Each row was made from one small tree. The marks that hang from a mark follow it in brackets, in alphabetical order. Every link used is in the known rows. Write each row's tree.
Known rows:
sono[kebot[maka]]: [ 14.6  13.4  -6.2 -11.0 -18.1   2.3  -5.5 -25.8  64.0 -29.0  22.2  -4.1
   2.2 -18.4 -24.8   6.0  -8.7  10.9  22.7  15.4 -43.0  27.6]
rinil[rizab[dede sono[kebot[maka]] tufovad]]: [-35.8 -30.7 -43.5 -22.1 -21.3 -11.3  14.8 -11.4  22.7 -10.4  11.9  -8.1
  66.3  35.3 -10.8 -16.9   2.9   4.6 -32.5  32.7  15.8 -26.3]
vuket[zeril[dede[rizab[sono[kebot] tufovad]]]]: [-12.7  -5.2  -2.0 -50.8 -22.0 -29.6  -8.8  19.9  46.9 -16.5   6.5  -3.7
  71.4  -1.8 -30.9  -8.9  23.7  13.7 -13.6  35.6 -11.4  26.9]
dede[rizab[sono]]: [  5.7  13.0  10.3 -19.0 -11.2 -17.9 -22.7   0.4  14.1   3.1   2.8 -14.6
 -28.3 -22.4 -11.6  -5.3   1.5  -2.6 -35.3  18.9 -12.7  23.5]
tufovad[rizab[dede]]: [-48.7  -5.6 -30.3  -5.7 -16.0 -16.5 -30.0 -32.8   4.3  -8.2   8.4   4.6
  -1.8 -13.2  -7.2  -3.6 -12.3   1.3  -5.7  16.8 -20.8   9.8]
migug[rizab[dede sono[kebot[maka]] tufovad]]: [-37.4 -29.7 -34.6 -20.2 -13.2   5.9  11.3   0.5  18.1  -6.4   9.9 -15.8
  65.8  25.8 -19.6  11.9   7.2   2.3 -36.3  33.8  -5.0 -12.2]
maka[kebot rizab]: [ 17.2   5.9  27.3 -12.5 -14.6 -17.2 -37.0 -22.4  13.2 -12.9   4.5   5.0
 -10.0 -19.4 -16.5  30.6 -18.1 -16.9   2.7  -8.0 -37.5  26.9]
dede[rizab[tufovad]]: [-16.9  -2.3   3.5 -17.0 -21.1 -12.8 -21.7  -5.6  32.2  -5.2   7.1   0.1
  -1.8  24.1 -12.7   9.5   8.1   0.2 -19.8   7.4  -8.1  23.7]
tufovad[rizab[dede sono[kebot[maka]]]]: [-27.3   6.1 -39.5 -18.6 -18.9 -10.5   2.7  -9.9  21.7  -8.8  16.7  -1.6
  24.0 -12.0 -19.8 -19.3  -1.1  12.9 -18.2  37.3 -27.2 -17.5]
vuket[zeril[dede[rizab[sono tufovad]]]]: [-24.9 -11.8  -3.8 -49.8 -19.0 -20.4 -12.3  -0.7  15.1  -8.4   4.4 -10.0
  35.4   1.4 -18.5 -23.5  31.6   5.1 -38.1  27.4   1.0  33.0]
kebot[maka]: [  4.1   5.8  -8.1  -7.9 -15.1  10.4  -9.1 -46.5  35.2 -20.9  20.0 -11.3
 -33.5 -13.1 -12.0  -8.2  -0.7   2.9  -1.9   7.2 -30.0  34.2]
maka[kebot rizab[dede sono tufovad]]: [-14.6 -23.6   5.5 -10.1  -3.4 -18.4 -13.7  -5.3 -32.9  -4.3   1.0  -9.2
  51.4  23.9 -15.3  -1.6   3.8 -20.0 -52.1  -0.2   9.4 -14.6]
zeril[dede[rizab[sono[kebot] tufovad]] vuket]: [ 17.6 -25.1  -3.7 -43.4  -5.3 -44.9  -7.0 -20.3  16.2   6.1   5.6  -3.1
  57.9  -8.4 -33.7  -6.0  10.9  -1.1 -11.7  37.3 -39.4  24.6]
zeril[dede[rizab[tufovad]] vuket]: [  5.4 -33.7  -4.4 -37.0 -10.2 -39.1 -23.8 -56.5  13.5   2.9   9.6   7.1
  17.8  -0.7 -14.7  -1.5  11.3  -6.0  -6.4  21.2 -44.4  45.4]
vuket[zeril[dede[rizab]]]: [ -6.3   0.3   6.6 -46.0 -24.2 -29.4 -40.2 -27.9  53.9 -20.6  12.6   8.8
  -2.0 -34.0  -5.2  -0.1   8.4   9.3   6.0  24.9 -37.7  63.2]
tufovad[rizab[sono]]: [-34.0  14.1 -20.1 -15.9 -14.3  -4.7 -12.8  -6.0 -15.3   4.2  -2.2 -17.2
 -22.5 -26.9 -29.1 -12.1  -2.6  -2.5 -24.8  18.3 -10.8   7.1]
zeril[dede]: [ 17.3 -16.9 -10.2   4.6 -11.2 -28.1 -26.4 -65.1  17.7 -14.6   7.4 -10.1
  -2.2 -44.2 -17.2  -4.9  -4.3  -1.8  10.3  16.5 -33.6  53.2]
maka[rizab[dede sono[kebot] tufovad]]: [-13.9 -22.7  -7.9 -10.0  -5.2  -9.4  -8.0  20.7  -8.6  -6.3   3.2  -6.0
  61.7  27.2 -16.6   3.6  -4.4  -3.7 -15.4  15.9   1.6  -8.2]
rinil[rizab[sono[kebot] tufovad]]: [-31.9 -15.1 -21.4 -21.1 -20.3 -14.7   3.5  13.0  16.2  -5.3  -3.9 -17.9
  55.0  18.3 -32.9   5.1  -8.3  -2.3 -16.8  22.0  19.6  -8.8]
sono[kebot rizab]: [ 14.4   9.3  13.0 -12.5 -25.4 -16.7 -24.9   3.5  62.0 -19.4   7.9   7.4
   0.6 -16.0 -19.5  39.7 -33.7   2.2  43.2   9.0 -45.6  39.2]
tufovad[rizab[dede sono[kebot]]]: [-38.4   2.9 -29.4 -10.5 -11.1 -23.6 -13.9   5.4   8.6  -6.5   4.7  -6.3
  38.6 -21.6 -25.0  -7.6 -13.1   6.7 -11.4  32.6 -15.9 -11.9]

Write each row's tree:
[-13.7   0.3  -6.6  -8.1  -5.8  -3.1   5.6  16.1   9.7 -14.3   2.4 -27.9
  52.7  10.0 -44.0  -4.9   2.1   0.5 -14.7  13.3   9.0   4.3] | rizab[sono[kebot] tufovad]
[-49.1  -3.9 -32.0  -8.8  -8.3 -14.8 -17.2 -15.6 -22.9   1.7   2.0 -12.6
   3.2 -19.1 -12.8 -21.8  -4.4  -1.6 -35.9  23.7  -3.5  -4.6] | tufovad[rizab[dede sono]]
[ -0.7  -9.1   1.4  -6.9 -19.7 -26.0 -28.4  -5.4  52.6 -21.5  12.3  12.4
  27.1  -7.4  -2.6  30.0 -34.8   3.0  33.1  13.8 -38.4  27.1] | sono[kebot rizab[dede]]
[ -3.6  -2.5 -12.3 -59.8 -28.9 -16.2   7.3   4.3  60.2 -18.7  18.6   0.9
  56.8   7.4 -24.9 -21.5  36.4  19.9 -21.0  40.6 -22.4  21.3] | vuket[zeril[dede[rizab[sono[kebot[maka]] tufovad]]]]
[ -4.4   6.9   3.5 -22.8 -16.8 -20.2  -4.7  30.6  34.3  -2.3   2.9 -10.4
  38.2  16.2 -31.0   5.9   9.0   5.3 -26.1  23.1  -3.1   2.8] | dede[rizab[sono[kebot] tufovad]]
[-30.8 -29.5  -9.4  -5.9 -19.3 -12.4 -17.9 -16.1  10.9 -12.5   8.1   3.0
  23.4  37.3   2.1  11.2 -10.6  -6.0  -5.9   1.1  -2.4  19.7] | sono[rizab[dede tufovad]]
[  1.3  -3.0 -19.1  -7.9  -4.6  -7.0   3.7 -17.9  29.1 -20.6  20.3 -16.3
  32.2 -14.7 -14.1 -23.6  -2.7   8.5 -17.4  28.6 -17.9   1.1] | rizab[dede sono[kebot[maka]]]
[-28.8 -18.9 -17.8  -1.6   0.1 -13.6   2.2   6.8   2.5 -16.7   7.0 -22.7
  77.9  18.0 -27.7 -14.7   0.4   1.7 -26.0  19.6  16.9  -7.6] | rizab[dede sono[kebot] tufovad]
[  5.0 -14.6  -9.8 -14.6  -6.8   7.4  -8.8 -24.0 -14.7  -3.7  15.1  -5.4
 -19.3   0.5   9.0 -19.6   0.5  -5.3 -31.7  16.9 -19.8   6.5] | kebot[maka[rizab[dede sono]]]
[  5.8 -32.2  -5.4 -40.5  -2.5 -36.9 -11.0 -41.3 -14.9  12.8   3.8  -9.9
  22.3  -5.4 -22.2 -20.3  19.4  -9.4 -36.8  29.4 -26.8  31.2] | zeril[dede[rizab[sono tufovad]] vuket]
[ -6.5 -22.1 -15.9 -16.1 -20.1   2.9  -4.9  -9.1  33.5 -19.9  21.2  15.3
  42.2  41.5  -4.6  10.4   1.1   6.4   7.8  13.4 -27.1  -0.1] | sono[kebot[maka[rizab[dede tufovad]]]]
[ -9.3 -19.4 -17.6 -15.6 -29.4  -6.1   1.8 -10.5  57.5 -22.4  22.5  13.7
  43.9  43.3  -5.1  13.9  -6.4   8.8  12.3  14.5 -27.0   6.9] | sono[kebot[maka] rizab[dede tufovad]]
[  4.8 -10.0   1.9 -10.0  -2.3 -15.7 -23.0  12.3   1.9  -7.9   5.1  -3.5
  30.2 -13.7  -8.8   7.2 -20.5  -3.7  -1.1  20.8 -21.4   6.4] | maka[rizab[dede sono[kebot]]]
[ 24.7 -20.2   5.0 -37.7  -7.7 -45.9 -38.3 -66.6  25.2   1.4  11.5   9.7
 -15.2 -42.8  -7.9   2.7  -4.3  -5.7   7.5  26.1 -67.4  61.3] | zeril[dede[rizab] vuket]
[-16.0 -27.6 -19.3 -16.3  -9.1  13.9   5.1 -14.7 -24.0  -1.5  13.1  -7.9
  13.3  40.4   1.1 -23.1  16.2  -5.7 -45.5  12.4   2.8  -7.9] | kebot[maka[rizab[dede sono tufovad]]]
[-58.1 -42.3 -34.2  -8.8 -19.4 -18.3 -17.6 -32.5   4.6 -10.7   4.0  -2.4
  39.1  34.4   2.8  -0.1  -8.6  -6.6 -21.6  11.9  22.0   0.5] | rinil[rizab[dede tufovad]]
[  3.3 -15.9  -8.9 -12.1 -14.0   4.2 -22.5 -40.4  13.1 -14.3  20.8  10.9
 -23.6   3.9  15.3  -0.6  -7.3  -1.6  -2.7   9.4 -37.5  21.5] | kebot[maka[rizab[dede]]]
[-42.3 -22.3 -23.5 -18.6 -17.2  -5.9  -0.3  -6.5 -15.8   2.5  -6.2 -23.7
  19.6  21.9 -19.9  -9.1   0.1 -11.0 -40.6  13.8  32.1  -2.6] | rinil[rizab[sono tufovad]]
[ -4.4   1.5 -16.4 -14.9 -12.9  10.6  21.5   1.0  25.9 -16.5  14.1 -23.8
  39.3  20.1 -37.6 -17.0  14.2   7.1 -20.9  18.3  -2.9  -1.8] | rizab[sono[kebot[maka]] tufovad]
